In the rows, zero is written as 128.
Known rows, with every step that occurs
mada > betuk > buges > fegi > minafen: [121 100 127 126 146 171 123 128 149 110 150 188 123 109 126 148 133 113
 142 157 133  56 131  78  76 132  93 123 129 128 160  84 191 143 153 186]
betuk > buges > mada > minafen > lonol: [109  78 111 137  99 132  91 150 208 135 160 159 120  86 108 161 107 128
 166 173 106 109  85 132 125 105 112  95 120 119 119 131 148 124 110 136]
lonol > mada > betuk > fegi > minafen > buges: [135 157 141 100 158 178 111 157 115 111 150 155 128  50 133 143 143 198
 194 119 131 142 159  72 105 142 186 145  76 117 147  83 134 213 170 137]
mada > minafen > buges > lonol > betuk: [118 138 145 122 115  81 158 184 137  70 149 123 189 154  75 169 100 135
 126 109 147 176  83 166 105 110 154 139 112 127 126  57  79  89 131  77]
buges > betuk > fegi > lonol > minafen: [168 130 115 157 110 173 170 174  51 152  94  99  79 104 143 209 103  82
 101 126 103 160 146 142 134 144 213  88 134 148 174 122 106 102 143 124]
lonol > betuk > buges > mada: [165  63 161 130 131 126 122 138 178 126 144 142  94 153 117 157  93  82
 137 120 101 117  53 116 140 104  83 141 115 169 175  94 124 144 105 151]
minafen > buges > betuk > mada > fegi > lonol: [155 151 165 147 106  91 140 176 109 106 143 149 104 108 148 180 101 131
 117 136 154 171 136 132  84 197 183 107 121 151  91  93 107 118 172 102]
fegi > minafen > buges > lonol > mada > betuk: [104 175 159 128 186 130 124 164 141  80 131 155 173  78 120 103 137 163
 182 110 148 107 122 107  97 125 169 171  80 128 103  55 147 158 155 108]
betuk > fegi: [155 127 118 132 124 181 119 147 110 140 115  96 102  96 132 185 132 142
 150 143 100 165 128 127 123 114 174 117 123 126 188  97 106 159 160 125]
lonol > minafen > buges > mada > fegi > betuk: [163 116  95 180  78 130 124 113 128  83  81 130 160  82 156 128  72 177
  96 159 184 139 172 161 154 116 134 120 134 144 111 109 109 207 114 117]
betuk > fegi > minafen: [136 121 125 119 157 200 103 133  95 127  99 112 126  98 123 179 130 134
 180 149 123 120 123 116 105 132 159 127 101 118 183  76 119 145 152 130]
betuk > buges > lonol > minafen: [125 127 130 161 120 147 159 183 163 128 108 124 115 105 154 129 137  64
 101 137 103 105 101 166 115  80 124 128 149 151 109  68 134 104 138 141]
buges > lonol > betuk: [149 117 167 148 155  99 167 165 136 114 132  99 148 164 103 126 101  80
 122 101 110 135  60 167 130  97 128 156 125 175 159  39  99  87 142  93]
minafen > mada > fegi > lonol > betuk > buges: [156  33 136 154  97  99 152 155 165 140 188 136  75 167 100 184 134  92
 108 138 140  93  98 130  82 160  89  99 119 149 109  77 109  90 163  96]
minafen > fegi > lonol > mada > betuk > buges: [108 125 112 162 145 181 131 157 125 149 158 172  42  84 150 130 172 136
 180  90  65 102 137  31 121 149 184 109 126 138 136 135 173 108 142 131]
buges > minafen > mada > fegi > betuk: [151  96 139 173  94 106 145 111 125 141 162 154 131 107 137 137 129 112
  97 138 134 135 179 163  92 124 122  80 126 143 107  60 104 126 139  94]
buges > lonol > minafen > mada: [137 130 125 164 129 119 186 177 137 120 120 100 131 126 139 131 135  73
  77 105 122 102 132 212 119  91 152 117 122 150 134  66 113 100 164  82]
mada > fegi > betuk > buges > minafen > lonol: [133  81 120 171  68 122 102 124 157 157 158 171 134  69 133  98 119 127
 121 212 127 121 143 127  94 125  97  83 162 134  51  63 132 134 112 127]
buges > mada > betuk > fegi > minafen > lonol: [140 110  96 113 159 184  81 117 153 131 128 151 137  78 132 131 111 193
 185 158 128 108 115 110 161 110 152 124  82 110 189 118 151 209 144 155]
buges > minafen > mada > betuk: [150 133 138 126 128 130 144 141 131 140 189 167  94 115 146 151 156 102
  94  92 113 133 164 132  95 111 148  88  94 135 147  87 133 157 155 139]
lonol > minafen > fegi > betuk: [128 127  77 170 103 180 141 131  67 116  73 135 114 109 164  99 118 111
 101 116 123  97 184 123 147 106 173  95 148 142 157 113 129 108 103 104]
buges > mada: [151 107 137 169 150 139 101 108 163 117 112 117 110 104 140 158  87 135
 158 122 113 127 102 140 161 109 134 129 114 157 181 136 136 163 129 124]
lonol > mada: [145 123 159 155 145 140 118 154 137 136 155 122  93  64 133 141 111 123
 176 115 101 125 133 117 105 145 158 125 121 171 131 112 141 144 152 104]
lonol > minafen > buges: [159 154 109 144  93 145 121 171 105  83 104 118 117  92 149 153 112 123
  73 137 156 143 159 144 105 127 168 115 124 139 114 114 122 191 135 123]
minafen > buges > lonol > betuk > fegi: [161 152 159 127 128 110 162 186 118  93 117  94 151 137 100 155 132 140
 117 122 111 207  78 142 118  91 172 163 110 126 149  33  79 166 155  90]
mada > betuk > buges > lonol > minafen: [117 137 111 129 124 157 164 176 168 127 133 154 122 117 163 106 144 102
 105 122 122  95 121 142 131  77 129 126 133 140 126  76 141 128 152 176]
fegi > minafen > lonol > betuk > buges > mada: [137  58 142 116 152 135  76 144 171 125 145 164 125 120  93 121  98  91
 163 171 128  53  53 106 111 128  85 133  92 144 129  83 160 145  99 130]
buges > mada > minafen > fegi: [108 108 108 149 141 154 107 119 151 104 126 137 143 128 118 170  97 150
 171  92 100 126 115 142 167 114 158 102 114 127 195 147 119  87 117 103]
minafen > buges: [143 157 136 143 112 122 100 160 133  85 120 121 121  99 121 158 132 147
 119 139 140 161 123 108  94 129 169 135 115 120 118 105 128 180 144 108]
buges > betuk > minafen: [159 157 142 157 152 135 106 147  97 127 119  91 106 122 149 183 115  54
 100 104 125 141 108 151 123 125 185 130 133 155 177 114 137  84 156 128]
mada > fegi > lonol: [147  87 113 189 112 131 115 122 134 130 138 106 102 110 124 178 100 142
 141 154 151 122 124 128 111 175 131 103 150 160 106 114 121 111 163 102]
fegi > lonol: [138 114 111 191 129 147 124 133 100 135 117 110  65  99 128 181 116 120
 145 131 120 131 119  92 118 156 170 109 132 156 135 133 146 120 136 101]
minafen > lonol > betuk: [164  84 128 124 112 106 101 174 139 133 171 125 111 130  86 118  97  99
 117 164 120 114  78 127 104 136 126 111 120 158 128  90 132 141 127  98]
betuk > mada: [149 137 152 128 134 135 123 148 121 127 147 147  82  99 176 147 113 116
 154 121 128 133 137 135  99 157 149 108 117 175 153  84 128 134 168 124]
lonol > betuk > mada > minafen > fegi: [134 104 143  86 132 126 143 160  97 111 181 163 113 173 128 159  96 105
 150  78 120 135 113 138 111 163 140  95 103 166 184  68  86  60 139 107]

Rows
[134 188 149 134 141 135 159 188 139 104 139 127 145  63 133 127 156 195
 161 113 103 195 132 116 122  97 203 164 101 117 129  59 114 199 182 108] | minafen > buges > lonol > mada > betuk > fegi
[160 132 104 162 145 135 101 130 122 121 142  88  85 112 150 185 163  88
 101 100 143 123 133 151 105 112 157 126 112 138 170 107 149 138 180  99] | betuk > minafen > mada
[ 92 125  99 130 127 158 113 149 119 108 142 135 138 138 107 168 126 130
 152  98 105 119 133 134 117 128 173  88 127 115 166 125 114  45 128  96] | mada > minafen > fegi
[153 182 123 138 151 145  95 152 128  98 167 132 101  50 164 141 143 168
 151  91 144 160 153  82 118 134 185 154 100 145 135 111 162 217 177 142] | lonol > mada > betuk > minafen > buges
[143 101 116 165 143 154 138 142  77 124 127 124  66 161 116 156 126  99
 132  88  86 121  99  74 134 153 168 111 129 156 175 114 128  78 121  91] | minafen > fegi > lonol > betuk
[197  94 110 211 141 136 150 111  57 106 134  98  75 122 114 225  88  84
  95 125 123 141 116  92 107 165 130 123 165 187 193  97 171 141 157 113] | buges > fegi > lonol > betuk > minafen
[166 115 117 152 107 157 191 182  60 155 114 107  66 118 134 213 126  74
  85 115 106 141 153 156 117 140 212  76 116 136 175 117 102  94 158  99] | buges > betuk > fegi > lonol > minafen > mada
[118 123 117 108 103 118 109 171 134 132 188 168 121  84 136 152 100 143
 163 155 140 132 138 155  88 167 156  71 111 147 111  92 131 106 157 103] | betuk > mada > minafen > lonol
[179  92 141 109 123 157 141 155  98 133 137 101 107 152 107 179 104 112
 133 125 108 167  92 129 124 122 144 130 114 150 206  65  84 151 145 123] | lonol > betuk > fegi
[149 115 128 182  97 105 103  97 159  84  98 135 164  87 132 130  89 205
 139 165 169 160 138 132 147 118 133 140 124 125 117 104 108 199 122  99] | minafen > buges > mada > fegi > betuk
[169 125 117 138 161 152 101 136  86 104 136  96  96 163 138 154 132  74
 108  74 111 134  92 113 140 123 149 142 126 161 205  87 127 109 143 117] | lonol > betuk > minafen > fegi
[103 101 110 178 125 168 123 104 139 132  84 166 102 108 152  98 136 130
 161 127  78 102 123  78 162  84 144 117 141 119 170 118 144 107  87 120] | minafen > fegi > betuk > buges > mada
[138 134 146 133 148 149 124 150 146 133 175 149 100  74 145 120 118 153
 177 100 117 116 149  99 121 138 159 130 107 164 146 114 151 164 161 134] | lonol > mada > betuk
[167 134 115 159  86 125 135 153 103 103 143 143  89  84 185 169  97 155
 114 145 177 152 173 141  93 204 152  91 131 170  80  89 112 171 178 119] | betuk > mada > fegi > lonol > minafen > buges
[153  74 159 114 117 128 128 166 154 129 157 140  88 160 109 154 115  64
 121 131 110 115  65 108 100 117  93 131 124 164 150  74 119 114 119 142] | lonol > betuk > buges
[132 182 101 204 130 117 127 116  90  89  69 102 152  75 151 117 140 149
 117 130 158 180 136 125 136  77 184 164 142 127 123  62 133 158 132  81] | fegi > betuk > minafen > buges > lonol
[ 88 146 149 159 161 129 163 178 145 118 154 122 160  98 113 129 130 126
 186  77  71 133 113 158 126 109 184 126 122 145 134  75 115  40 152  64] | buges > lonol > mada > minafen > fegi
[143  86 158 142  99 122 127 153 181 153 191 163  94 111 138 169 161  70
  99 146 101 117 129 149  65 122  96  86 125 132  91  65 122 123 155 144] | betuk > buges > minafen > mada > fegi
[147 113 126 149 146 147 145 147  69 127 143 148  48 152 146 152 125 103
 144  78  91 130 114  77 125 175 170 103 118 174 172  95 121  84 137  98] | minafen > fegi > lonol > betuk > mada
[112 149  98 191 128 153 179 147  90 114  63 119 150 117 157  80 127 102
 104 104 101 109 148 162 159  75 179 121 154 142 144  68 115  72 116  83] | buges > lonol > minafen > fegi > betuk
[108 143 118 135  81 113 144 128  88  98 126 182 143  82 145 139 100 184
 160 139 175 174 180 119 104 143 170  99 115 133 115  77 105 127 117  85] | fegi > betuk > mada > minafen > buges
[131 141 134 110 110 115 164 188 120  82 141 111 183 142  77 191 113 158
 135 118 131 209  87 164 114 103 173 133 105 109 150  45  61 115 146  84] | mada > minafen > buges > lonol > betuk > fegi
[132 158 149 141 164 154 172 172 144 141 146 117 134  73 143 119 142 161
 185  99  85 160 124 138 141  94 184 148 112 146 159  58 119 148 186 116] | buges > lonol > mada > betuk > fegi
[151  62 106 190  98 157 122 125 177 133 119 134  85  92 161 176  92 117
 125 160 130  99 113 135 147 136  98 102 143 162 112 129 137 151 126 158] | betuk > buges > mada > fegi > lonol > minafen
[151 135 126 194  90 119 146 118  90  76  95 146 146  80 109 150 105 162
 105 175 145 155 172  89  84 124 150 128 156 124 135  87 152 185 129  93] | minafen > buges > fegi > betuk
[129 160 108  88 145 189 101 146 109  99 121 150 140  99 131 154 149 192
 162 139 156 138 146  83 108 124 176 138  82  91 168  84 127 203 163 156] | mada > betuk > fegi > minafen > buges
[154 119 101 170 120 186 134 139  80 148 107  90  61  84 132 207 133 150
 158 142  99 175 131  91 125 140 194 105 128 133 172 117 118 155 154 111] | betuk > fegi > lonol
[156 106 106 142 104 140 149 159 120 119 133 120  95 122 145 161 126  78
  72 114 144  88 166 179 103 121 147  90 114 149 143 111 126 134 152 106] | lonol > minafen > mada
[112 124 154 159 135 131 146 174 183 136 123 126 114 114 132 133 151  79
 140 140  84 115  72 144 108  83 125 142 143 140 118  64 137  91 143 127] | betuk > buges > lonol
[159  91  89 187  95 149 130 134 114 123 124 104 102 105 149 177  88 125
 103 152 164 109 152 151 119 175 134  90 155 170  99 118 116 124 157 118] | mada > fegi > lonol > minafen
[129 145 175 175 166 116 158 171 152 133 139 106 134  75 132 119 123 113
 174 105  85 134 102 154 119 108 165 149 125 171 122  65 133 106 161  81] | buges > lonol > mada
[139 154 138 153 143 164 112 137  99 130 141 145  95 109 154 145 151  84
 116  94  61 147 143 113 114 120 173  95 132 145 153  96 134 114 125 126] | buges > minafen > fegi
[156 117  86 191 108 165 142 143  79 129 103 111  66  89 152 181  99 100
 100 129 138 117 154 120 126 153 170  92 140 170 129 139 141 136 130 112] | fegi > lonol > minafen
[167 121  77 171 105 201 149 150  60 142  93  93  64  78 152 207 119 132
 119 141 113 162 155 118 136 141 193  90 137 143 167 119 117 167 146 124] | betuk > fegi > lonol > minafen
[137 132 156 113 136 121  86 137 136  88 150 163 148 101 159 145 108 155
 164 156 187 114 143 141  66 193 124 121  99 150  95  48 116 150 179 119] | betuk > mada > fegi > minafen > buges
[125 105  84 176 105 187 137 118 115 125  70 156 100  98 173 103 119 110
 115 121 100  91 159 114 171  86 145 101 147 137 163 123 141 130  83 135] | lonol > minafen > fegi > betuk > buges > mada
[143 116 136 153 127 120  92 178 153 150 179 132  96  39 115 109 117 134
 164 167  94 110 125 117  96 148 160 108 122 154  92 116 164 159 148  85] | minafen > lonol > mada
[154 111 151 132 118 124 112 136 149 125 166 142 115 107 175 146  98 137
 151 144 152 127 143 164  93 179 119 103 126 175 121  69 108 126 190 127] | betuk > mada > fegi
[152  98 160 157 128 127 108 145 165 132 174 117 125  73 134 140  98 143
 175 136 124 116 136 147 100 166 129 124 131 176 103  93 120 131 172 106] | lonol > mada > fegi
[147  87 143 169 114 149 138 143 154 123 140 149  92 101 121 180 124  80
 121 173  91  99 114 105  70 124  96 113 166 143 151  96 176 132 149 153] | betuk > buges > fegi
[162 182 109 160 135 135  73 141 113  82 116  92 106  84 151 181 147 130
 103 126 155 177 123 110 109 121 177 153 123 127 139 108 148 196 162 120] | betuk > minafen > buges
[144  95 146  96 158 124  89 156 116 121 168 169 124 120 114 112  95  96
 161 158 152  72  94 120  79 175 119 114  88 166 124  51 143 128 134 109] | fegi > minafen > lonol > betuk > mada
[158  49 139 138 151 115  72 113 182 110 151 133 169 133  96 125  58 136
 162 167 159  70  74 157 137 151  78 132 102 162 133  84 126 147 129 115] | buges > mada > fegi > minafen > lonol > betuk
[123 154 134 103  93 130 138 188 105 101 134 127 159 119  91 218 110 147
 132 132 133 199 129 153  97 130 207 103 107  95 151 103  78  99 144 100] | mada > minafen > buges > betuk > fegi
